Known rows, with every step that occurs
M J R: [ -6 -34 -10  -8 -26 -10  21  18  13   6  -7  -8  -1 -14 -29  24  -3 -18
   3   8   1  14 -31  -7  -8  11   0  17 -22  13  10   5  10 -36   6 -11
 -11  16]
L T D Z X: [ -7 -22 -38  -8 -20 -11  23  11   9   7  15   6  -7 -12 -13  27  -9 -15
  -7   9  10   4  -8   3  41  17   4  -2 -15  -9   3   7  14 -27  15   2
   6   7]
M J L: [-17 -33  -9  -5 -31 -12  20  19  20   6 -10  -4   1  -2 -18  19   2 -12
  -5  10   5  26 -21   0  -8  14   0  22 -27  17   3  12   2 -35   7 -11
  -4  14]
J R: [ -3 -34 -19  -9 -25 -14  20  11  13   5  -2  -3   1 -21 -25  26  -7 -12
   9  11   1  18 -22   0   1   7   2  10 -17   3   7   2   8 -34   3  -8
 -13  16]
R T D: [ -2 -21 -10   1 -17 -10  23  12   5   3  19   9  -6 -11 -16  27   4 -21
  -6  14   8  15 -15   4  19   7   1   3 -24  -9   3   7  13 -29   8 -16
   2  12]
J L T: [-10 -25 -24 -14 -30 -19  17  11  21   6  -5   7   2  -4  -9  24  -3   7
   2  15   8  27  -5   0   0   9   8  11 -21   4  -6   8  -5 -26   3  -2
   6  18]
H Q T D J Z X: [ -4 -16 -13  -2  -6 -26  12  15   0   6  10  -7 -10  13 -22  22  -1 -10
  -6  10   0  20 -19  12  21  15  -2  -2 -28   3  10  19  23 -15   0  -1
  -4   0]
H Q J R T D: [ 16 -28  -7   1  -2 -21  20  11   0   6  16  -4  -9   3 -15  24   9  -6
   1  14  -2  23 -37   5  -8   3   5  -3 -31   0   6  14  10 -19   0 -13
  -3   6]
J H Q T D: [ -6 -27  -9  -2 -11 -26  14  16  -9   5  -3   2  -5  18 -15  24  -6   7
  -4  19   2  16 -21   5  -9   7   3   0 -24  -6  10  20  -3 -14   7  -9
  -7   4]
T D Z X M J L: [-16 -23 -13   1 -24 -16  23  11   5  10   7   0  -2   1 -10  18  -2 -32
 -16   2   0   7 -26  -6  24  24   2   4 -21  18   8  15  12 -28   5  -6
  -2  -5]
H Q J Z T D: [  9 -24 -24  -1 -12  -6  18  14  -2   7   9 -10 -13  19 -20  16   8   1
  -2  14   0  26 -25   9   2   5  -1  -8 -36   0   6  20   7 -15  18  -6
  -1   4]
Z T D M: [  4 -14 -38   6 -11 -15  18  10  -6   4   8   8  -6  -8 -29  27   1 -26
  -2  14   2  16   1  12  55   9   5  -2 -21   4   7   2   6 -20   8 -16
  -7  11]
H Q T: [ -2 -20 -28  -3 -10 -18  13  18   7   1  -5  -4  -1   6 -17  22  -3   5
   4  16   8  31 -13  14 -14  10   0  11 -29   0   9  10  11 -16  -1  -9
  -6  16]
Z X R D: [ -5 -37 -24  -8 -25   1  17   2  -2   6  28   1   1 -27  -9  30   5  -3
   6   3   6  12 -26  -3  19   4   4  25 -15  -4   1  -4  23 -13   1  -6
 -15 -11]
X R T D: [  3 -29   2  -2 -16 -16  22  11  -1   3  30  12  -6 -16 -10  33  10 -18
  -4  13   5   8 -30  -4  11   0   4   4 -18 -12   2   5  19 -21   6 -14
  -3   3]
L X Z T D M J H Q: [  4 -15 -34  -1 -15 -24  15  12 -16   7  12   7  -7  13 -10  15  -1   4
 -12  13  -1   3 -42  -7  23   7   3  -5 -27  10  -2   8   5  -8  19  -7
  -2 -16]
H Q J Z X: [  2 -29 -27  -6 -16 -11  15  13  11   7   4 -17  -4   4  -9  10   4   0
   5   7   4  36 -28  10 -11   6  -5   4 -31   5   1  14  13 -15   2   2
  -8  -2]
Z T D: [ -2 -28 -31  -2 -19  -4  22  11  -4   4  10   4  -6  -5 -23  27  -1 -19
  -4  14   7  13  -6   8  33  11   4   4 -24   2   6   6   6 -25  13  -8
  -2  11]
L X R D: [  3 -40 -25 -15 -24 -10  19   4   1   7  21   6   4 -26 -12  32   5  12
  10   7   8  15 -35 -10   0   1   5  21 -19 -15  -8  -7  22 -16  14  -9
  -6 -10]
X R: [ -4 -35 -12 -10 -26 -17  18  12  10   3  12   6  -1 -20 -10  27   2 -10
   5  10   7  20 -29   0  -3   0   1  13 -15  -6   2   1  16 -21   6 -11
 -11   5]
R T D J: [ -3 -13   0   1 -11 -21  18  13   9   3  24  10 -12  -9 -18  24   5 -27
  -8  15  11  17 -19  10  41  10   2   6 -27  -4   7   7  24 -29   4 -24
   6   9]
D J: [-11 -20 -14  -6 -20 -19  15  13  20   3   4   4  -7 -13 -18  18  -3 -19
   1  12  13  28 -17  13  28  10   0  15 -24   5   7   3  22 -28   4 -22
  -2  10]
H Q X Z T D M J: [  7 -13 -27  13  -2 -18  16  14 -15   4  13  -6  -7  16 -13  24   0 -16
 -22  11   2   8 -32   6  13   7   0 -10 -34  12  10   7   8 -12  16 -14
   2  -3]
T D Z X: [-11 -30 -30  -1 -22  -7  24  10   7   6  16   1  -4 -17 -17  25  -9 -27
 -10   7   8   8 -14   9  38  17  -1   2 -17  -4   8   8  20 -33  15  -4
  -5   4]
H Q J L T: [  3 -25 -27 -12 -15 -23  13  13  20   6  -7  -3  -2  16   2  14   5  21
   5  16   8  43 -19   9 -20   6   8   7 -31   7  -6  16  -7 -12   3  -4
   8  10]
Z X R: [ -5 -39 -24  -9 -24 -13  17   8   3   4  19   1   2 -25  -3  26   2 -16
   5   5   7  17 -23   2  10   5   2  18 -11   3   0  -2  18 -16  -5  -1
 -16  -3]
H Q T D J: [ -2 -17 -13   0   1 -30  12  17   4   3   5   2 -11  14 -20  25  -1 -10
  -6  17   7  25 -18  20  15  13   2   4 -30   0  13  16  20 -15   4 -17
   1   7]
L X M T D: [  8 -28 -24 -11 -12 -33  27  10  -6   6   7   9   4  -4 -19  30   5 -17
  -5  10   7   9 -27 -15   3  17   3   0 -19   1  -8   3  12 -19  -1  -5
   7  -7]
T D M J H Q: [ -4 -19 -14   8 -10 -34  15  19  -3   7  -6   9  -4   8 -17  16  -1 -12
 -13  15  -1  20 -36   5  16   7  -2   1 -25  10  12  16  -5 -16  15 -21
 -12  -5]
T D X: [ -3 -33  -9   3 -12 -23  25   9   3   6  12   8  -1 -14 -22  34  -3 -16
  -9  10   7  12 -11  11  22  11  -2   7 -16   2   4  10  17 -32  15 -12
  -3   1]

Rows
[ -6 -15  -8  10 -14 -17  12  11  -9   7   8  -7  -2  10  -9  16  -4  11
 -16  10   2   9 -50  -8  -9  -1   0   4 -32   0   9   7   8 -12  17 -22
  -6 -14] -> R D M J H Q X Z
[ -9 -29 -23  -3 -25 -22  13  14   6   4  -4   6   1  -2  -6  10  -7   9
  -1  16   5  30 -28   9  -5   3  -2   8 -25   3   6  11  -3 -17   7  -9
 -13   3] -> J H Q
[ -8 -25 -23   2 -14 -21  14  14 -12   6   9  -3  -6  10 -12  20 -12  -1
  -9  12   0   5 -20   7  17  15   2  -2 -20  -2  14  19  10 -17   5   1
 -10   0] -> J H Q T D Z X
[  4 -13 -12   5 -13 -20  24   5  -8   5  16   5   3 -12 -28  32   8  -5
  -4   3   5   3 -19 -10  15  18   2  21 -20  11   2   3  28 -20  -8 -17
  -1  -6] -> R D X M T
[ -8  -6 -23  -2 -21 -14  15  13  15   8  -3   4  -1  -2 -23  25   5   6
  -2  10   4  19 -13  -8  23  12  10  21 -26   7   0   5   1 -22   7 -19
   3  12] -> R D M J L T
[ -6 -24 -32  -6 -20 -15  17   5   3   5   8   2   5 -16  -2  17  -1 -25
   6   5  10  21 -16   2  18  13   1   9 -15  10   3  -3  14 -16 -10  -6
  -8  -4] -> Z X M
[ -3  -5   2   0 -13 -22  16   7  -2   7  31   4  -9  -5 -12  19   7 -36
  -6   5   2   9 -26  -6  45  12   1  -5 -23   3   5   8  28 -19  -9 -12
   2  -8] -> R T D J Z X M
[ -7 -28  -3 -11 -26 -21  13  10  10   6  22  -3  -6 -19 -13  21   2 -17
   3   4   2  16 -31  -3  25   5  -1  12 -16   4   4   4  32 -20  -3  -3
 -13  -5] -> D J Z X R
[ 10 -13 -35  12  -1 -21  15   7 -16   3  18  -1  -4   8 -10  26  -4  -9
 -17  13   2  13 -23  11  23   1   3 -18 -31   3   6   4   8 -11  12 -11
   0  -3] -> H Q X Z T D M
[ -3 -25 -22  -3 -26  -2  22  12   0   6   9  -2  -9  -1 -32  24  -1 -14
  -5  13   0  11 -10  -1  24   8  -1  -5 -25  -4   5  11   8 -30  19  -3
  -3  12] -> J Z T D
[  2 -24 -11  -2  -3 -36  15  13  -3  10  -4   3   3  26   3  26   1  -2
 -20  12   3  19 -31  -8 -27  13   6  -6 -34  15   4  16 -14 -10   7  -5
  12  -4] -> H Q X M J L T D
[ -2 -24 -24 -11 -18 -15  22  13  11   5   4  11  -4  -4 -15  30  -4  -7
  -3  16  12  15 -10   1  13   8   5   0 -18 -12  -1   8   1 -24  18  -8
   7  11] -> L T D
[  9 -15 -28  -2   0 -37  14  11  11   8  -4   7  -5  19  -6  22   7   7
  -2  17   2  39 -17  11  11   5  11  -9 -27   2  -4  18 -10  -8   6 -13
   7   5] -> H Q J L T D M
[ -3 -33 -15  -9 -24  -4  19  12  12   8   5 -19  -5  -4 -16  14   5 -11
  10   7   6  25 -21   1  -4   7  -2   7 -24   0  -1  11  17 -25   2   0
  -4   4] -> Q J Z X
[  0 -23  -8   3  -8 -30  23   6  -3   6  14  12   2 -10 -14  30   0 -22
  -6   8   7  10 -18   3  21  12   0   2 -14   5   6   7  16 -23   6 -16
  -3  -8] -> T D X M
[  3 -28 -23   6 -12 -14  22   8 -13   5  17   6  -5 -10 -26  34   0 -15
  -7  11   4   5   0  12  40  14   2   8 -20  10   7   6  15 -27  10  -7
  -1   4] -> Z T D X
[  3 -27 -14   9 -20  -6   8  13 -25   7  24  -9  -8   6 -10  21  -1  15
 -13   7  -2  -5 -50 -12   0   5   4  14 -36   4  21   8  14  -9  18 -11
 -10 -10] -> M J H Q X R D Z T
[  3 -27  -4  -1 -18 -15  24  10   2   6  17   4  -5 -16 -26  31   0 -21
  -1  13  -2   7 -21  -5  14   6   5   0 -21  -4   6   6  11 -35   2 -11
  -5  14] -> J R T D
[  2 -23  -5  -5 -22 -14  16  11   6   1  26   8  -3 -21  -7  26  10 -12
   4  12   7  14 -29  -3   4  -1   3  14 -19  -7   2  -1  22 -21  -4 -14
  -6   8] -> X R T
[  2 -16  -6  -2  -6 -31  22  14  -2   7   8  12  -4   3 -14  32   3 -17
  -9   8   9   0 -23 -11  13  18   4   5 -16  10   6  10  13 -19  10 -14
  10  -5] -> L T D X M J
[  8 -13   6   6 -12 -28  19  12  -5   5  15   0   0 -13 -22  29   7 -24
   1   4  -3  -2 -35 -13   5  14   2  15 -20  24  12   2  26 -29 -14 -16
  -4   4] -> D X M J R T
[  0 -19  -7   3 -21 -11  25  12   7   6  20   2  -9 -19 -29  30  -5 -23
  -6  11  -2   0 -27  -4  27  10   3  -5 -21  -9  13   8  23 -43   9 -13
  -2  18] -> J R T D Z
[ -5 -27 -10  -5 -11 -15  21  16   2   4   0  -2  -5   4 -26  33  -3 -14
   1  16   8  12  -9   5   2  11   4   4 -20 -12   8  12  12 -25   8 -11
   0  15] -> Q T D
[  1 -27   3   0 -17 -10  25  17   3   7  13  -2  -7  -9 -29  31   5 -27
  -7  10  -2   2 -33 -10   5  12   2   8 -25   7  10  10  13 -36   6 -14
  -3  14] -> M J R T D
[  5 -27 -22   7 -19 -10   7   6 -25   6  27  -4  -5  -1  -7  23  -4  22
  -7   9  -2   0 -40  -5   9   0   7   6 -31  -6  17   5  12  -8  15  -8
 -13  -9] -> J H Q X R D Z T
[  1 -22  11  -2 -10 -26  17  11   3   3  35  15 -12 -13 -10  30  11 -25
  -5  12   7  10 -33   1  35   2   5   6 -20  -8   6   5  30 -19   0 -23
   0   0] -> X R T D J
[ -8 -14 -15 -12 -25 -22  16  15  16   7  -9   7   1   8  -5  17   4  -4
  -1  10   7  20 -22 -15  -7  15   8  12 -22  16   0   9  -3 -19   0 -10
   9  10] -> X M J L T
[  1 -30  -6   6 -13 -27  30  13  -3   4  11   6  -2  -8 -33  39   4 -18
 -16   9   4   4 -11   1  13  19  -2  10 -17  10   1  12  18 -32   3  -8
  -1   3] -> M T D X
[-10 -30 -19 -12 -25 -18  15   3  12  10  10   4   2 -13 -17  23   1  10
   2  10   8  27 -21   2  26  12   8  25 -29   3  -7   1  16 -26   8 -13
   4  -3] -> R D J L X
[  4 -20 -27  -7 -16 -30  29  11  -1   6  11   9  -1  -7 -23  28   0 -19
 -10   8   6   2 -29 -15  16  21   2  -6 -19  -4  -2   6  22 -27   9  -7
   8  -5] -> L X M T D Z
[  3 -24 -37   1 -16  -5  13   9  -7   1  15  -9  -1   7  -2  20  -6   5
 -10  12   8  17 -26  10  -8   3   1  -3 -34   5   4   2  10 -14   7  -2
   2   2] -> H Q X Z T
[-16 -25  -8  -6 -27 -25  14  11  23   5   0   4  -3  -6 -15  18  -1 -11
  -2  13   7  34 -14  11  21  11   4  17 -25  13   3   8  12 -32  -1 -15
  -2  12] -> D J L
[ 13 -27 -27 -10 -10 -41  19   9   3   7  -4  -4   7  17  -2  15  15  12
   2  11   2  36 -33  -6 -34  15   6   7 -33  20 -13  12   3  -7 -14  -1
   7  -9] -> H Q J L X M T
[ 16 -15 -18   4  -2 -23  18   5  -8   8  28  -6  -8   1  -4  17   6 -21
   0   5  -4  10 -43  -1  19  12   7 -12 -26   6  13  11  23 -13 -11  -9
  -5  -8] -> H Q J R T D Z X M
[  6 -21 -27   3 -16 -18  19   6 -10   5  24   2   2 -24 -24  35  13 -11
   1   2   0   7 -22  -8  36   9   6  22 -13   6  -1  -5  25  -9 -15 -11
 -17  -8] -> Z X R D M T
[  0 -30 -36 -13 -25  -5  24   5  -4   5  21   5  -5  -4 -12  25  -2  -2
  -5  12  10   3 -23  -5  19   8   4  -2 -21  -7 -10   0  16 -22  21   1
   8  -3] -> L X Z T D
[-13  -8 -28  -6 -27  -2  17   7   7  11  10   0  -1  -1  -8  18   0  -1
  -6   0   5   4 -23 -17  24  23  10  18 -23  12   4   6  14 -19   2  -6
   6  -2] -> R D Z X M J L T
[ -2 -30 -15  -3 -19 -18  30  15   3   4   4   4  -3  -4 -29  32   4 -21
 -12  13   7  12 -14   0   6  14   0   6 -21   1   1  12   9 -31   6 -10
   0  11] -> M T D
[ 10 -19 -33  -1  -9  -8  15   1  -2  10  19 -14  -3  -6 -10  14   0   2
  10   0  -1  17 -43  -2  13  13   7   4 -26   6  13   5  25 -10  -2 -11
 -12 -12] -> H Q J R D Z X M
